In the rows, 128 means zero.
Known rows, with every step that occurs
V-U-D: [141  74 131 111 104 184  89 154 128 146 133 144 180 123 141  88 145 129
 124 110 151 123 127 116 126 109 130 110 116  75 168 151 160 168  95 146
 162 113 111 157 128 140 146 124 128 163 140 111 136]
Z-G-U: [165 115  68 132 115 141 127 116 149 116 127 146 123 122  78 142  74 108
 105 139 173 134 133 143 152 130 153  72 147 133  80 112 134  96 111 128
  63 144 102 135 183 133 122 114  93  94 150 124 103]
R-M-U-X: [116 146 132  95 129 127 106 135 145 126 165 128  80 101 172 149 122 163
 143 153  77 125 127 142 122 142 116 122 181 130 171 151 136 110 125  70
 132 115 126 144  96 124  43 145 121 105  86 172 130]
R-D-C-T: [140 155 171 149 102 108 137 148 114 152 153  56 107 115  97 144 105 120
 162  88 130  97 155 134 119 191 118 168 125 176 142 136 136 117 109  89
  85 147 139  62 104 104 104 130 166 179 132  99 116]
P-U-E: [104 113 103 151 145 128 107 126 123 107 111 131 141 124 112 118 130 157
 119 138 121 117 130 112 106 159 127  90 127 116 135 146 159 133 117 118
 142 113  87 142 120 133 133 160 129 129 117 153 135]
U-D: [132  98 145 112 124 146 111 148  95 139 143 115 149 146 124  98 153 127
 131 133 143 134 154 136 124 124 123 125 127 103 158 121 154 164 102 158
 160 108 120 124 146 118 136 111 124 154 145 109 119]
Y-P-U-E-C-T: [101 101 108 210 151 174 118 177 164 143  33  46  99 108 112 155 163 168
 136 141 126  86 208  88  60 226 163 108 132  90 128 159 191 100 174  94
 102 203  94 104 121  94 167 201 209 104 143 132 165]
C-G: [126 136 122 161 115 122 136 105 132 106 115 125 111 147 133 142 104 123
 137 126 111 104 124 159 164 143 128 143 141 153 102  98 100 110 133 125
 124 144 112 113 114 100 136 123 160 135 135 115 118]
D-C-T: [121 128 165 142 106 130 141 153 138 137 129  74 111 112 111 139 134 117
 139 104 134 103 139 132 116 172 131 139 149 153 120 119 154 115 130  72
  83 147 138  84  89 103 139 139 175 148 125 123 119]
Y-P: [129 117 102 151 155 152 142 124 140 143  96 102 100 130 139 150 152 136
 123 141 133 144 141 105 108 153 139 133 112 108 144 147 150 108 156 145
 116 150 113 116 121 122 126 148 159  98 130 139 139]
M-U-E-Y: [134 145  63 142 163 130 128 120 148 134 108 118 110 140 137 156 111 170
 126 154 110 164 139 120 105 164  98  97 145  83 153 141 153 126 183 118
  99 113  94 141  86 137  84 158 139  98 117 145 157]
V-U-T: [138  88 138 158 117 174  99 146 155 151 126 158 192 106 155  99 106 143
 112 113 133 109 112  94 125 135 139  78 130  70 169 189 176 138  98  91
 137 136 132 166  99 136 127 142 158 143 127 122 147]
M-U-E-Y-P: [133 137  44 167 194 149 142 117 162 145  71  92  81 143 148 178 133 180
 115 164 111 180 157 100  80 186 112  99 129  66 171 156 180 109 214 139
  91 142  80 133  85 128  84 175 173  72 119 150 165]
Y-P-C-G: [123 123 112 182 169 156 149 140 162 117  69  56  50 123 133 164 131 149
 139 135 118  89 169 121 120 197 146 144 112 155 109 119 135  97 183 115
 113 202 101  87 104  85 159 162 205  95 149  96 141]
C-G-U: [132 126  86 131 126 141 126 106 146 104 109 118 103 135 107 139  75 118
 138 139 140 100 129 160 183 171 148 105 150 137  97  89 102  90 132 140
  84 152  99 122 133  95 121 128 153 112 160 112  92]
V-U: [137 106 119 125 110 162 110 135 161 134 119 155 156 103 142 113 120 127
 119 100 138 113 109 102 133 105 133 118 121  97 144 157 132 133 114 115
 126 129 121 165 112 149 134 140 131 138 119 129 147]
X-U: [141 145 104 141 115 149 130 121 117 131 119 124 161 116 148 153 115 129
 116 125 126 136 145 129 114 100 135  99 130 123 162 132 124  99 107 128
 118 106 140 137 114 124 118 149 144 112 112 134 129]
P-C-G-U: [121 124 102 130 148 155 131 138 162 102  97  77  72 111 107 143  79 135
 140 142 132  65 161 146 157 196 164  96 138 158  85  91 112  94 157 113
  87 177 104 107 129  89 157 153 175 101 174  79 103]
Z-G-U-D-S: [189  99 124  80 110 152 110 145  99 115 162 122 120 157  63 120 117 102
 121 145 156 128 152 142 149 122 145  76 158 141  92 117 136 148  61 178
 111 132  85 108 204 115 123  72 103 125 159 109  77]
X-U-E: [142 149  79 160 121 148 131 130  93 127 107 135 162 130 145 148 122 131
 116 122 125 137 142 131 114 115 110  72 137 123 161 154 144 103  93 147
 122  84 118 133  92 126  95 161 146 120 111 155 142]
Z-G-C-T: [165 108  98 169  92 153 107 128 164 139 106 127 151 122  86 160 103  93
 151 101 170  83 163 171 128 143 145 108 184 145  48 145 128  98 136  92
  66 186 145 122 168 132 131 103 122  97 167 121 102]
E-C: [128 127 142 125 135 135 125 165 141 129 102  92 107 113 129 127 148 149
 133 130 136 106 163 118 114 141 144 132 132 133 117 113 120 132 159 121
 112 164 135 109 135 130 157 148 142 116 134  99 146]
R-M-U: [125 168 129  88 127 121 118 122 156 124 156 136  94 101 151 150 106 160
 155 137  91 130 123 154 123 140 101 125 166 116 135 115 116 127 158  61
 114 127 133 130 113 144  67 133 103 124  90 157 113]
D-C-G-U-T: [122 108 123 148 156 134 141 130 142 109 122  91 115 122 114 124  67 132
 108 140 135  89 124 144 172 209 134  82 142 147 125 101 150 114 109  88
  63 157 102  89  87  86 118 146 192 131 155 100  90]
U-E-Y-P-C: [140 104  85 188 203 164 157 161 144 153  52  47  45 133 149 169 157 176
 112 154 130 134 184  76  77 203 132 114  90 111 156 173 192 106 204 155
 114 186  78  97 100 108 143 208 190  92 152 108 192]
G-U-E: [131 121  78 114 142 145 125 137 118 127 119 133 122 129 103 125 102 126
 127 149 151 127 129 129 142 163 125  61 141 109 126 136 142 110 120 153
  91 111  92 129 127 122  93 148 123 117 155 146 118]
X-U-D: [145 110 116 130 113 176 113 140  85 145 130 114 183 139 148 121 141 128
 120 127 140 140 165 139 106  99 122  93 123  99 189 129 150 127  81 157
 152  87 133 134 130 117 126 134 146 139 130 114 124]
M-U: [113 151  98 101 131 133 116 114 162 115 139 132 133 118 130 142 105 152
 137 129 110 143 127 139 107 135 115 109 158 104 137 119 117 137 157  86
 103 113 133 144 108 138 100 126 129  99 103 133 120]
G-U-D-C-T: [129  91 147 108 111 171 121 176 121 148 136  52 121 123  84 106 126 111
 134 131 169 105 174 147 125 190 138  96 145 107 141 100 177 127 109 116
  76 132 113  91 126  86 136 135 166 153 178 104  89]
Z-G-C: [175 102  76 127 125 141 111 111 156 124 120 149 139 122  94 145 112 105
 126 108 175 114 133 161 138 110 127 106 161 160  53 140 109 126 129 125
  81 156 123 134 165 167 122  99 102  87 151 116 110]
Y-P-C: [126 113 112 147 173 163 148 158 161 137  86  61  70 105 133 152 154 154
 124 143 135 113 173  93  86 171 148 133 102 130 131 150 158 111 176 124
 114 181 119 101 120 109 157 176 175  85 132 106 147]
V-U-E: [140 113  99 139 115 152 109 142 131 131 110 166 158 114 137 113 129 134
 126 103 140 113  99 104 125 122 111  86 125  94 138 174 152 134 112 129
 129 117  95 163  91 151 112 153 126 144 123 147 160]
M-C-T: [144 136 133 157 108 121 141 172 153 139 131  97  88 124 117 133 113 134
 149 106 103  99 155 139 119 172 124 119 176 145 115 147 132 102 171  68
  93 141 126  94  97  92 111 143 166 135 126 120 127]

Rows
[157 128  43 203 175 176 154 119 116 161  51  83 116 147 167 190 145 162
  96 150 130 171 169  91  88 147 130  93  99  83 200 178 190  69 156 175
 102 136  91 122  90 112  96 202 194  90 124 145 182] -> X-U-E-Y-P
[169 123  49 139 118 137 133 121 125 110 125 156 128 135  74 141  76 111
 111 134 168 131 126 139 143 139 134  42 153 130  85 130 153 105 102 144
  68 127  75 133 161 134 104 128  96  96 151 152 112] -> Z-G-U-E
[143 110  71 189 187 151 154 129 125 160  65  88  76 155 147 168 152 158
 109 155 129 166 153  88 102 175 126 123  93  86 166 167 190 104 184 177
 114 155  71 108 105 114 112 181 176 104 145 142 181] -> U-E-Y-P
[125 106 160 128 128 131 136 138  97 112 143  83 107 147 118 109 142 128
 129 118 142 101 134 160 155 157 107 149 130 167 137  81 131 161 104 135
 126 128  93  73  94  99 141 117 173 175 139  95 110] -> U-D-C-G
[140 103  91 175 181 159 149 122 150 169  72  74  78 143 149 168 156 155
 104 161 129 170 157  93 107 165 143 152  93  85 161 150 175  91 189 164
 114 172 101 112 124 111 130 170 174  91 141 122 166] -> E-Y-P
[141 145  96 188 123 146 134 148 108 111  65  96 125 133 150 164 109 150
 133 119 122  83 166 140 134 151 123  94 146 154 126 111 112  92 126 133
  97 148 106  96  81 109 129 173 200 117 131 115 149] -> X-U-E-C-G
[110  95  87 184 195 163 126 104 172 149  67  67  78 122 133 157 155 175
  90 167 126 167 166  82  83 172 163 147  75  81 160 154 191  99 185 139
 123 178  78 130 138 116 156 188 177  90 125 118 165] -> E-Y-P-U
[147 110  26 197 184 156 155 102 143 138  41  73  52 161 128 177 102 148
 116 173 139 136 154 122 153 218 145  98 114  94 134 127 165  68 188 184
  71 180  47 109 111  82 110 178 195  88 179 130 144] -> C-G-U-E-Y-P
[119 127 117 139 146 143 112 134 162 133 132 135 172 115 141 122  84 168
 124 142 103 141 127 128 102 164 119  66 167  77 163 146 155 143 135  67
 113 119 145 154  92 125  91 131 152 103 105 134 115] -> M-U-T
[137 114  73 169 175 152 137 141 145 120  68  61  42 137 117 156  81 161
 129 163 136  92 172 137 151 221 146  87 126 134 108 114 151  81 182 145
  86 182  68 101 113  82 138 186 187 100 182  82 142] -> P-C-G-U-E-Y
[118 135 132  97 132 129 132 125 136  99 152  89 110 137 120 123 115 149
 141 118 124 119 132 172 136 165  90 136 163 144 141  74 121 164 130  93
 105 110  98  98  69 111 117 109 177 140 117 103  96] -> M-U-D-C-G
[103 103  97 174 180 163 122 158 151 127  56  68  90 109 122 142 175 181
 112 147 131 106 183  74  70 193 147 105 104 109 134 157 171 128 170 129
 121 177  80 111 122 128 155 202 176  97 124 132 165] -> Y-P-U-E-C
[126 132  70 150 135 135 129 115 119 101 100 132 108 148 105 140  79 119
 140 148 137  97 124 158 175 180 131  80 155 130  99 105 114  95 128 150
  89 133  74 117 116  97  99 144 155 126 165 135 104] -> C-G-U-E
[150 114 186  83 121 133 108 160  71 133 156 106 119 167 105 102 172 124
 142 141 112 126 150 132 128 122 118 131 132 139 136 128 129 177  83 183
 171 118 116 105 149 109 132  84 136 164 137 118 108] -> U-D-S
[133  94 112 118 134 172 108 164 127 124  96  65  99 137 106 114 117 138
 138 147 160  77 185 158 159 185 157 105 143 120 114  72 121 130 141 158
 103 176  97 100 156  91 163 129 171 126 191  60 101] -> E-C-G-U-D
[119 149 160  83 130 126 131 134 122 109 167  94  67 121 147 133 116 155
 163 125 101 104 125 189 151 168  81 151 170 158 137  64 123 160 136  70
 108 130  96  84  77 118  83 117 148 165 102 119  87] -> R-M-U-D-C-G
[143 151 149 114 134  94 147 136 105 140 171  90  92 112 104 133 113 131
 136  95 141 122 126 121 125 157  96 169  98 192 157 134 115 145  99 124
 101 122 120  75 103 142  94 134 137 166 110  92 117] -> R-D-C
[127 116  58 167 183 165 147 146 144 107  54  65  47 126 110 164 103 150
 141 150 142  82 169 124 131 230 149  77 127 139 108 132 146  89 176 147
  74 188  67  98 104  79 127 188 199  83 172 116 129] -> Y-P-C-G-U-E
[132  99 122 166 150 158 121 162 156 125  82  81 115 121 119 126  77 150
 128 153 134  70 169 134 162 214 166  70 155 116 116 107 140 105 138 107
  83 190 120 100 126  87 148 153 198 105 173  77 113] -> E-C-G-U-T
[140 113 135 111 124 153 134 151  86 139 146  82 150 121 141 118 151 130
 110 110 149 140 153 130 112 112 111 109 117 141 196 115 154 142  79 140
 120  85 121  99  93 123 128 142 165 149 110 113 121] -> X-U-D-C
[143  98  47 165 212 175 146 158 157 156  44  41  32 120 119 172 128 168
 110 174 153 138 193  81  93 220 161  76  93 101 143 162 199  83 205 168
  80 184  71 104 121  97 131 217 184  67 175 106 162] -> G-U-E-Y-P-C
[ 97 120 112 183 146 132 112 137 144  90  77  89 102 119 115 131 126 175
 132 139 119  65 164 128 122 193 139 117 137 146  98 115 121 128 148 107
 121 169  79 105 108 111 165 174 179 129 130 105 147] -> P-U-E-C-G
[134  78 149  87 115 168 111 162 125 140 156 112 149 105 129  81 159 131
 111  96 160 121 114 104 126 117 110 124 108 114 169 140 169 178  87 128
 128 107  95 126  94 148 144 135 141 173 118 104 129] -> V-U-D-C
[ 93  94 155 136 139 134 123 128 117  92 137  71 117 131 108  97 137 149
 114 124 132  97 143 147 139 172 118 151 121 157 139  84 148 161  99 114
 140 129  74  86 106 101 165 137 176 170 127  90 102] -> P-U-D-C-G
[128  96 105 123 122 164 111 127 111 118 125 100 129 159 107 111 100 118
 140 149 150 101 156 175 178 164 138 102 140 113 130  85 129 121 111 169
 120 134  87 112 146  88 133 114 156 141 186  92  89] -> C-G-U-D
[ 94  83 174 146 119 161 109 161 132 138 137  58 141 113  94  99 155 138
 128 116 135 100 171 130  89 178 137 130 132 119 152 115 192 149 102  79
 130 133 111  94 116  92 173 142 174 170 134 100 114] -> P-U-D-C-T
[122 132 105 113 145 129 146 115 145  99 124  88  74 117  96 138  90 120
 120 128 147  96 117 152 177 182 132 118 137 176 103  75 108 106 126 118
  55 147  89  88  99 103 123 141 167 123 147 104  92] -> D-C-G-U
[113 105  94 172 168 133 113 118 138 128  92 103 111 136 122 137 132 170
 102 156 119 145 147  98 103 166 130 108 106  96 152 155 184 123 153 139
 135 133  73 135 120 128 136 176 142 126 121 127 166] -> P-U-E-Y
[135  92 127  65 144 153 127 156 111 130 153  80 111 118  98  97 134 124
 115 132 174 128 144 134 137 154 124 101 119 132 155 104 160 154 105 149
  90 114 100 100 127 118 126 132 137 148 152  99  93] -> G-U-D-C
[133 111  77 222 198 153 163 147 146 131  34  40  31 150 147 183 133 171
 128 154 114 113 179 107 116 229 139 131 100 132 128 136 168  86 206 148
 112 206  69  82  89  82 145 198 223  99 158  98 180] -> U-E-Y-P-C-G
[137 105  60 179 203 179 148 132 185 139  44  26  13 125 127 182 102 163
 117 170 139 108 196 114 132 234 176 121  99 120 117 116 160  62 214 151
  75 228  75  95 130  74 154 199 221  67 186  74 141] -> E-Y-P-C-G-U
[133 121 109 151 120 164 114 191 136 146  69  73 109 119  95 143 113 136
 155 138 154  75 191 127 117 208 162  62 169  98 102 129 157  93 153 111
  67 171 117 108 132  95 135 173 174 111 179 116 131] -> G-U-E-C-T
[136 121 127 140 120 155 137 131  88 113 133  78 139 137 142 134 131 128
 116 108 137 112 150 159 146 132 106 127 130 167 169  88 127 122  84 132
 112 105 110  82  80  96 135 140 195 154 127 101 109] -> X-U-D-C-G
[136 119  86 110 148 144 119 168 130 129  87  92  98 116 107 128 120 142
 128 148 160  98 163 117 124 176 140  63 137 116 114 125 133 122 149 147
  81 147  97 115 131 127 125 171 141 107 159 117 132] -> G-U-E-C
